Every row comes from one small tree of marks. The marks that hang from a mark follow it in brackets, in the order of their numbers. Every link used is in the known rows. Which tree was each row made from?
Known rows
q850{q42}: [ 18.8  21.2   1.6  10.9  -0.6   1.0 -54.5   6.7  48.5  -6.2 -13.3   8.0
 -40.4  23.0  12.4  32.0  15.9 -14.9  49.3  18.8   6.1]
q42{q400{q290 q315{q626}}}: [  2.7   7.3  -0.1  15.5  -4.0 -32.7   7.9   3.3 -12.1   8.8  -4.5 -23.8
  22.7  -7.4  22.7 -24.1  -5.3 -15.1 -13.5 -30.6  17.9]
q626{q315}: [ -3.8  20.0 -18.0   3.9   5.8 -13.4 -13.2   4.7  12.3  22.0  18.0  19.0
  -6.0   6.7 -19.1  27.1  60.1   1.9 -16.6  33.3  26.2]
q315{q42 q145}: [-14.0 -15.6  -2.9 -12.6 -12.3   6.0 -19.8  -5.5  10.4 -12.1 -22.0   3.8
 -25.9 -34.1 -19.1  36.6  -4.1  -3.1  23.2  11.9  -1.6]
q290{q400{q42 q315{q626}}}: [ 42.6 -13.3  -8.0   5.9   3.6  24.4  14.9   7.3  17.3 -22.8  14.6  29.9
 -15.0  40.4  28.0 -22.0  12.9  20.0 -23.9  37.0 -20.9]
q996{q400{q42 q290 q315{q626}}}: [  7.8  -5.8  24.9  14.1  37.4   6.6   9.1 -19.1 -19.5  10.6  38.8  10.9
  29.4  36.7  39.9 -62.6 -32.5  14.9  17.7   8.3   0.4]
q996{q400{q42 q290}}: [  6.5  16.2  30.6  -9.3  24.4   2.2 -20.4 -42.7  30.0   6.0  28.7  11.1
   7.2  39.9  -1.4 -37.1 -15.3  12.4  66.0  -8.4  33.9]
q996{q400}: [ -9.1  15.3  34.1   2.7   5.2  -2.1 -29.0 -16.9  25.5  33.8  16.0  17.8
  -4.4  28.3 -19.1  -4.5  36.2   3.5  11.5   1.5  23.3]
q290{q400{q315{q145 q626}}}: [  6.6 -27.7 -18.4 -13.8   6.8  26.5  24.6  -8.5 -14.3  25.1   3.7  29.0
  18.0  42.4   9.8  -5.7  13.3  23.6 -62.5   3.2 -23.9]
q42{q400}: [  2.3  31.5  12.5  -9.8 -19.6 -25.9 -19.8   4.9  42.5   3.7 -13.4 -18.4
 -24.9  -3.8 -17.5  23.9  57.4 -13.8   9.8 -13.4  30.0]
q996{q400{q42 q315}}: [  2.5  24.2  38.2   7.2  38.4   0.5  13.4   5.9   7.4  22.5  34.0   5.0
  -5.6  30.1   8.2 -19.8  31.2  11.5  10.0  41.6  -5.8]
q626{q315{q42{q400{q290}} q145}}: [-16.3  28.3  -3.1 -22.1  -8.2 -17.1   7.2 -19.2  -6.1  -4.1  16.7 -27.2
  38.5 -35.8 -28.2  18.2 -24.0 -12.2   9.7 -46.8  35.3]
q850{q42 q290}: [ 11.2  26.8   3.5  15.7 -16.0   9.5 -55.5   7.1  45.4   3.3 -16.8  -6.0
 -27.0  44.6  -9.8  -0.5   1.4 -17.9  62.0 -24.8  -4.9]
q626{q315{q42{q400}}}: [ -0.9  44.3   9.1   6.4 -24.5 -24.7 -10.6  19.7  24.6 -26.4   7.6 -17.4
   7.2 -39.6 -22.7  31.5  21.4 -27.2  -8.7  -1.4  22.4]
q626{q315{q42}}: [ -0.1  12.6 -10.5  18.2 -18.2  -6.6 -16.8  17.2  14.7 -19.1   3.8  14.0
  -6.5 -32.9 -24.2  30.1  17.5 -18.2   0.1  32.2   8.8]
q42{q400{q290 q315{q145 q626}}}: [-15.4  -2.9  -4.2 -14.5  11.3 -19.6  20.5  -9.3 -37.0  33.7  -0.6 -24.8
  32.5  -1.9  20.1 -11.7 -14.0   3.8 -20.0 -43.4  13.5]
q626{q315{q42 q145}}: [-19.5   4.9 -22.9 -11.9  -2.4   5.7  -0.3   1.0  -9.0   1.3   7.0  13.7
   1.8 -30.4 -21.3  45.5  10.3   1.3  -5.9  15.3   6.6]
q626{q315{q42{q400} q145}}: [-16.2  32.3  -3.4 -24.8 -11.4 -12.9  10.0   2.6   6.7  -8.5  16.3 -22.0
  15.8 -37.3 -21.1  44.2   8.6  -3.3 -12.1 -18.9  18.7]
q315{q145}: [-15.6  -9.0 -14.7 -25.9   7.5   2.7 -15.4 -15.4   4.0  29.0 -14.1   6.9
 -28.8   2.1  -8.8  36.3  35.3  16.5  11.6   8.7  10.6]

Which tree is each row?
[-17.1 -33.5 -11.3  11.1  -2.5   6.4   7.5  23.1 -38.7  -2.0 -15.8   5.9
  -4.6 -37.2  22.5  11.2 -27.7   2.7 -22.9  20.2 -30.6] -> q400{q315{q42 q145 q626}}
[-11.7 -42.3 -14.4  -5.4 -17.6  15.3 -20.8 -10.2  -9.2 -10.8 -17.5  11.9
 -13.7 -35.0  15.1  25.5 -34.8  -0.4   1.3   7.3  -6.6] -> q315{q42 q145 q626}
[  4.6  -3.1   7.8  37.5 -14.8 -19.1  -8.0  17.7   0.1 -23.8 -24.1  -0.5
  -8.1 -44.2 -12.2 -15.0 -12.1 -33.2  15.4   6.5   2.5] -> q400{q290 q315{q42}}
[ 31.1  12.7  -0.2 -10.3 -20.4  29.8 -14.2 -21.4  61.4 -23.6   8.8  16.7
 -27.0  65.3 -42.9 -31.6  19.7   9.7  33.2 -16.5   0.4] -> q850{q290{q400{q42}}}
[ -3.9   0.3 -10.6 -15.1  43.8   1.8  20.8 -10.9 -19.1   8.9   5.1   0.3
 -10.8  10.8  14.5  -7.1  -1.8  18.8  37.0  12.6   7.2] -> q400{q42 q290 q315{q145}}
[ 28.2 -24.8   1.3  32.2 -29.7  19.9  -0.4  15.9  12.5 -41.4 -12.3  26.6
   5.2  -2.3   4.7 -15.8 -14.9 -14.4 -46.0  17.0 -30.0] -> q290{q400{q315{q42 q626}}}
[-20.9  -4.3 -11.0  -7.6  25.3 -12.2  12.4  -7.8 -28.2  37.8  -6.3  -2.8
   6.5   6.8  -8.7  -1.0  14.0  10.9   6.5  -4.1   8.9] -> q400{q290 q315{q145}}
[-16.2  -0.8  -1.3 -16.1  12.7 -15.2  27.0  12.8 -27.8  37.3  -3.5 -25.8
   5.9  -1.6  23.5  14.6  16.8   5.5 -38.4  -7.4  -5.3] -> q42{q400{q315{q145 q626}}}
[-12.4 -38.8 -13.2  12.9   0.0   0.6   5.5  -0.6 -46.6  -3.8 -13.3  -0.3
  21.0 -34.6  16.7 -11.3 -57.2  -4.2  -5.7 -11.7 -12.1] -> q400{q290 q315{q42 q145 q626}}
[  2.8  12.8   7.2  13.3  -4.1 -25.9   7.5  26.3  -2.1  15.4  -7.0 -22.4
  -1.4  -6.4  26.0   3.8  26.0  -7.0 -35.0   2.7   4.5] -> q42{q400{q315{q626}}}
[ 34.9  15.3   2.4  -1.0   8.6  12.4  17.0   6.9  39.1 -24.4  10.5  18.4
 -23.8  43.3  -4.8 -14.5  41.9   9.5  -4.1  41.4  -8.8] -> q290{q400{q42 q315}}
[ 10.5  -8.9   3.3  -7.9 -13.3  18.6  16.3   8.3   1.8 -20.0 -12.5  13.6
   2.9  -0.5 -23.3   4.2   7.0   1.8 -33.2   0.3 -24.5] -> q290{q400{q315{q42 q145}}}
[-15.2  11.9   4.6 -21.9 -19.9 -16.9 -16.9 -27.0  14.1 -17.8 -17.0 -39.2
   6.8 -35.6 -19.2   9.5 -31.7 -17.8  38.6 -57.6  27.2] -> q315{q42{q400{q290}} q145}
[ 11.2   7.2  -5.9 -21.0  10.8  33.6  34.4  -6.8   2.7   8.5  11.3   2.3
 -11.1  71.5 -36.4 -34.6  15.5  25.5   0.2 -20.1 -28.4] -> q850{q290{q400{q42 q315{q145}}}}
[-13.9 -11.2  -2.6   5.4   6.2  -7.0   4.2   0.3 -27.8  -3.5 -12.8  -9.5
   6.2 -40.2 -10.2  -0.6 -26.9  -9.0  13.6  -7.5  -6.0] -> q400{q290 q315{q42 q145}}
[  5.5 -26.3  -5.3  43.1 -16.9 -11.3  -9.6  14.9 -21.6 -28.8 -18.2   6.8
  10.5 -45.8  22.4 -28.0 -47.0 -23.4   3.2   5.4  -9.0] -> q400{q290 q315{q42 q626}}
[ -1.7 -28.9 -17.3 -10.5  41.1  12.7  21.6 -11.4 -40.0  12.3   9.1   2.7
   3.8  11.1  46.4 -20.8 -29.5  31.8  19.9  14.1  -4.6] -> q400{q42 q290 q315{q145 q626}}
[-10.9  -7.6   1.7 -21.3 -24.4  -3.5 -12.7  -8.2  -0.7 -17.3 -19.5 -22.8
  -3.8 -38.3  11.8  28.1 -32.6  -6.1  -3.0 -25.7  -1.6] -> q315{q42{q400} q145 q626}
[ 19.2 -18.1  -2.3  33.3 -45.8  25.5  -3.3  19.2   6.1 -34.0 -13.1  17.5
  14.8  16.5 -25.8 -52.1 -30.0 -20.1 -36.1 -29.9 -44.2] -> q850{q290{q400{q315{q42 q626}}}}
[-17.8 -11.8  -0.5   4.7   0.1  -2.6   9.0  25.2 -18.2  -1.1 -17.4  -2.3
 -18.7 -38.7  -3.0  23.3   4.2  -4.7 -10.5  21.1 -21.1] -> q400{q315{q42 q145}}
[ 11.5 -34.0  -9.5   0.7 -15.0  28.0  14.1   0.0 -13.6 -20.2  -4.6  22.9
  17.6   3.2   3.3  -4.3 -24.8   5.0 -53.5   0.6 -39.4] -> q290{q400{q315{q42 q145 q626}}}
[  0.3  30.2  15.1   7.8  -1.9 -41.0   6.8   7.1   8.1  14.0  -6.6 -37.5
  10.9  -5.6  -7.6 -10.4  33.5 -20.6   2.6 -30.2  30.1] -> q42{q400{q290 q315}}
[-12.3 -13.4  19.3 -18.9  53.0  22.0  26.7 -11.2 -36.4  36.6  38.9   9.9
  14.5  44.7  42.1 -15.4 -15.5  41.8  -6.5  26.3 -22.4] -> q996{q400{q42 q315{q145 q626}}}
